Known rows, with every step that occurs:
g l z: [ 0.02  0.17 -0.09 -0.13  0.07 -0.06  0.11 -0.04  0.12 -0.16  0.12  0.01
 -0.04  0.03  0.03 -0.21 -0.03  0.12 -0.12  0.18 -0.04  0.44  0.35]
l z: [ 0.15  0.09  0.13 -0.22  0.18 -0.06  0.13 -0.09  0.08  0.11  0.23 -0.13
 -0.14 -0.08  0.16 -0.07 -0.01  0.08 -0.14  0.14 -0.10  0.22  0.58]
c a h: [ 0.05 -0.07  0.03  0.14  0.13 -0.29 -0.17 -0.01 -0.03  0.08  0.14 -0.16
  0.00 -0.06 -0.03  0.09 -0.10 -0.22 -0.07 -0.16  0.04 -0.10 -0.05]
a l z b: [-0.10  0.23  0.02 -0.20  0.06  0.01  0.14 -0.17  0.17 -0.12  0.03 -0.10
  0.13 -0.16  0.14  0.01 -0.05  0.10  0.03 -0.18 -0.27  0.24  0.15]
a c g l z b: [-0.09  0.19 -0.19 -0.17 -0.02  0.00  0.16  0.09  0.16  0.17 -0.24 -0.04
  0.36 -0.01 -0.08  0.13  0.04  0.18  0.22 -0.07  0.33  0.24 -0.25]
z b l a: [ 0.20 -0.07 -0.09  0.09 -0.06  0.33 -0.02 -0.23 -0.27 -0.17  0.02  0.42
 -0.26 -0.01  0.07 -0.10 -0.11 -0.05 -0.08 -0.19 -0.16 -0.29  0.02]
c g l a: [ 0.14 -0.15 -0.01  0.17 -0.13 -0.06 -0.23 -0.08 -0.21 -0.32 -0.11  0.32
 -0.14  0.32 -0.08 -0.35  0.03  0.05 -0.10  0.14  0.08  0.41 -0.17]
l z b g c: [ 0.05  0.05  0.01 -0.13  0.05  0.08  0.24  0.01  0.39  0.18 -0.11  0.00
 -0.03 -0.11  0.33 -0.14  0.28 -0.05 -0.12 -0.08  0.22 -0.30  0.19]
a l: [-0.20  0.08  0.17  0.00  0.03 -0.08 -0.09  0.00 -0.01 -0.18  0.08 -0.18
  0.02  0.06  0.05  0.01 -0.05 -0.02 -0.15  0.13 -0.40  0.32  0.07]
b l a c: [-0.07 -0.18 -0.16  0.21  0.01  0.29  0.02  0.11 -0.10  0.06  0.00  0.22
 -0.12 -0.05 -0.12  0.18 -0.16  0.05 -0.12  0.22 -0.20 -0.08  0.09]
c a: [ 0.14 -0.04  0.24  0.09  0.06 -0.27 -0.09  0.00 -0.19  0.18  0.25  0.12
 -0.14  0.10 -0.19  0.11 -0.17 -0.13 -0.02 -0.11  0.00 -0.17  0.17]
l a c: [-0.04 -0.05  0.04  0.25  0.17  0.19  0.05  0.11  0.00  0.22  0.10  0.24
 -0.05 -0.09  0.10  0.22 -0.04 -0.01 -0.21  0.23 -0.20  0.02  0.18]
h a c g l z: [-0.01 -0.03 -0.05  0.02  0.08  0.02  0.00  0.06  0.09  0.13  0.07 -0.12
  0.22  0.04 -0.20 -0.07  0.04  0.18  0.28  0.18  0.44  0.35 -0.15]
a c g b: [-0.13  0.05  0.08 -0.17 -0.05 -0.04  0.08  0.20 -0.02  0.34 -0.17 -0.30
  0.27 -0.07  0.05  0.36  0.11  0.04  0.15  0.06  0.06 -0.09 -0.22]
b g l z: [ 0.05  0.18 -0.14 -0.15  0.04 -0.10  0.09  0.00  0.14 -0.26 -0.03  0.03
 -0.14  0.16 -0.01 -0.25  0.03  0.13  0.08  0.12  0.08  0.28  0.26]
h a c g b: [-0.02 -0.03  0.19  0.00  0.04  0.12 -0.04  0.06 -0.11  0.33  0.07 -0.24
  0.21 -0.12  0.02  0.23  0.13  0.01  0.32  0.00  0.24 -0.26 -0.34]
h a: [ 0.21 -0.01  0.36  0.08  0.19  0.12 -0.13 -0.17 -0.20  0.11  0.44 -0.01
 -0.22  0.00  0.15 -0.11  0.02 -0.12 -0.04  0.06  0.01 -0.13  0.18]
g l a: [ 0.06  0.00 -0.05  0.23  0.00  0.11 -0.09 -0.08 -0.11 -0.32  0.10  0.43
 -0.19  0.15  0.03 -0.27 -0.03 -0.01 -0.25  0.16 -0.18  0.29  0.09]
c a l z b g: [-0.02  0.12 -0.04 -0.03 -0.04 -0.29  0.03 -0.11  0.12 -0.14 -0.08  0.08
  0.03  0.03 -0.27  0.05 -0.18  0.12  0.43 -0.47  0.02 -0.13 -0.05]
a c g b l: [-0.16 -0.07 -0.14 -0.20 -0.20  0.08  0.04  0.21 -0.13  0.16 -0.28 -0.31
  0.21 -0.03 -0.16  0.34 -0.01  0.10  0.23  0.04  0.05 -0.18 -0.33]
a c: [-0.14  0.09  0.13 -0.01  0.17  0.05  0.10  0.22  0.03  0.37  0.13 -0.14
  0.09 -0.08  0.11  0.36 -0.01 -0.04 -0.15  0.22 -0.14  0.00  0.16]
g c a: [-0.01 -0.22  0.21  0.23 -0.01 -0.19 -0.05  0.18  0.09  0.28  0.11  0.10
 -0.02  0.01 -0.10 -0.01  0.05 -0.23 -0.29  0.07  0.14 -0.25  0.07]
g l: [-0.03  0.15  0.03 -0.02  0.01 -0.03 -0.06  0.02 -0.09 -0.18  0.10  0.05
 -0.04  0.17  0.04 -0.12  0.00 -0.05 -0.20  0.16 -0.12  0.27  0.05]
l a c g b: [-0.03 -0.09 -0.01  0.09 -0.05  0.09  0.04  0.08 -0.05  0.18 -0.17  0.08
  0.14 -0.09  0.04  0.20  0.08  0.09  0.08  0.07  0.00 -0.08 -0.19]
z b g c a: [ 0.04 -0.08  0.13  0.18 -0.08 -0.14  0.00  0.11  0.12  0.24 -0.08  0.22
 -0.02  0.06 -0.05  0.02  0.14 -0.27  0.00 -0.33  0.32 -0.68 -0.23]

Rows:
[ 0.09 -0.10 -0.04  0.21  0.19  0.08 -0.13 -0.16  0.02 -0.13  0.11  0.02
 -0.17 -0.12  0.34 -0.15  0.06 -0.14 -0.32  0.08 -0.21  0.12  0.09]
l a h
[ 0.03  0.28 -0.06 -0.07 -0.06  0.03 -0.02 -0.04 -0.07 -0.22 -0.11  0.19
 -0.04  0.22  0.11 -0.09  0.09 -0.07  0.10 -0.22  0.08 -0.15 -0.23]
z b g l
[-0.11 -0.23  0.01  0.27  0.07 -0.20 -0.11  0.15  0.26  0.19  0.01 -0.19
  0.11 -0.14  0.06 -0.03  0.13 -0.32 -0.33  0.01  0.16 -0.20 -0.17]
g c a h
[ 0.17 -0.20 -0.04  0.13 -0.04  0.21 -0.10 -0.13 -0.26 -0.22  0.08  0.31
 -0.36  0.08 -0.03 -0.15 -0.13  0.00 -0.20  0.13 -0.22 -0.03  0.23]
b l a
[ 0.10  0.08  0.01 -0.16 -0.06  0.20  0.02 -0.14 -0.24 -0.02  0.02  0.04
 -0.10  0.00  0.07  0.06 -0.08 -0.09 -0.03 -0.20 -0.09 -0.33 -0.02]
z b l
[ 0.02 -0.32 -0.11  0.15 -0.12  0.13 -0.09  0.11 -0.19  0.05 -0.18  0.11
 -0.05  0.11 -0.23  0.12 -0.10  0.12  0.05  0.18  0.07  0.05 -0.17]
b l a c g
[ 0.06 -0.16 -0.21  0.23 -0.05 -0.07 -0.29 -0.11 -0.04 -0.41 -0.19  0.02
  0.01  0.16  0.08 -0.36  0.11 -0.05 -0.12  0.09  0.13  0.47 -0.40]
c g l a h
[ 0.06  0.07 -0.19 -0.35 -0.06  0.13  0.21 -0.10  0.00 -0.11  0.00 -0.18
 -0.08 -0.21  0.04 -0.04 -0.07  0.15  0.08  0.01 -0.16 -0.09  0.35]
g b l z
[ 0.04  0.11 -0.34  0.21  0.01  0.17 -0.12 -0.18  0.06 -0.46 -0.20  0.27
 -0.06  0.03  0.27 -0.26  0.13 -0.13  0.00 -0.28  0.06 -0.09 -0.43]
z b g l a h
[-0.25 -0.17  0.00  0.16 -0.05 -0.26  0.06  0.12  0.40  0.02 -0.01 -0.07
  0.15 -0.11 -0.25 -0.10 -0.02  0.01 -0.13  0.08 -0.04  0.22  0.16]
g c a l z
[ 0.19  0.21  0.08 -0.25  0.15  0.06  0.20 -0.20  0.08  0.17  0.15  0.03
 -0.03 -0.17  0.26  0.01  0.01  0.04 -0.03 -0.18 -0.04 -0.05  0.38]
l z b
[ 0.00 -0.20  0.15  0.22 -0.06 -0.27 -0.07  0.21  0.13  0.19 -0.03  0.11
 -0.12  0.15 -0.14 -0.05  0.10 -0.21 -0.10 -0.01  0.25 -0.40 -0.02]
b g c a
[-0.05 -0.14 -0.03 -0.04 -0.14  0.23 -0.07  0.07 -0.22  0.15 -0.05 -0.26
  0.16 -0.09 -0.18  0.19  0.00  0.07  0.40 -0.02  0.25 -0.36 -0.45]
h a c g b l
[-0.14 -0.03  0.16  0.15 -0.05 -0.32 -0.18  0.04 -0.10 -0.10  0.12  0.00
  0.03  0.11 -0.32  0.11 -0.23 -0.03  0.04 -0.11 -0.23  0.13 -0.05]
c a l
[ 0.06  0.29 -0.13 -0.20  0.06  0.09  0.16 -0.14  0.11 -0.10  0.05  0.14
  0.05 -0.05  0.13 -0.15  0.00  0.08 -0.02 -0.14  0.03  0.18  0.14]
g l z b
[-0.07  0.23 -0.03 -0.19  0.02 -0.06  0.12 -0.13  0.19 -0.21 -0.12 -0.10
  0.03 -0.03  0.10 -0.04 -0.01  0.13  0.22 -0.24 -0.16  0.08  0.07]
a l z b g
[-0.31 -0.19  0.13  0.28 -0.10 -0.24 -0.11  0.19  0.20  0.01 -0.01 -0.03
  0.15  0.01 -0.22 -0.01  0.00 -0.14 -0.21  0.08 -0.11  0.02 -0.15]
g c a l
[-0.18  0.04 -0.04  0.01 -0.06 -0.11 -0.07  0.26 -0.04  0.11 -0.17 -0.14
  0.27  0.21 -0.15  0.16  0.03  0.05  0.03  0.23  0.18  0.34 -0.34]
a c g l
[-0.08  0.00  0.28  0.14  0.10  0.07 -0.20 -0.14 -0.10 -0.17  0.30 -0.14
 -0.04  0.00  0.02 -0.10 -0.03 -0.04  0.02  0.07 -0.23  0.14 -0.04]
h a l
[ 0.13 -0.07 -0.14 -0.39 -0.18 -0.03  0.09 -0.11 -0.10 -0.11 -0.18 -0.29
 -0.03 -0.04 -0.10 -0.10 -0.01  0.21  0.26 -0.04  0.09  0.02  0.09]
c g b l z
[-0.01  0.04 -0.07 -0.23 -0.11  0.16  0.05 -0.04 -0.18 -0.14  0.00 -0.13
 -0.10 -0.07  0.05  0.07 -0.05 -0.01  0.00  0.00 -0.24 -0.26  0.05]
g b l
[-0.09 -0.05 -0.25 -0.32 -0.14  0.06  0.21  0.15  0.05  0.16 -0.26 -0.36
  0.22 -0.16 -0.16  0.23 -0.04  0.27  0.30  0.08  0.12 -0.02 -0.03]
a c g b l z
[ 0.21  0.21  0.05 -0.26  0.12  0.00  0.19 -0.15  0.09  0.07  0.02  0.01
 -0.14 -0.03  0.23 -0.02  0.07  0.07  0.15 -0.24  0.08 -0.20  0.28]
l z b g
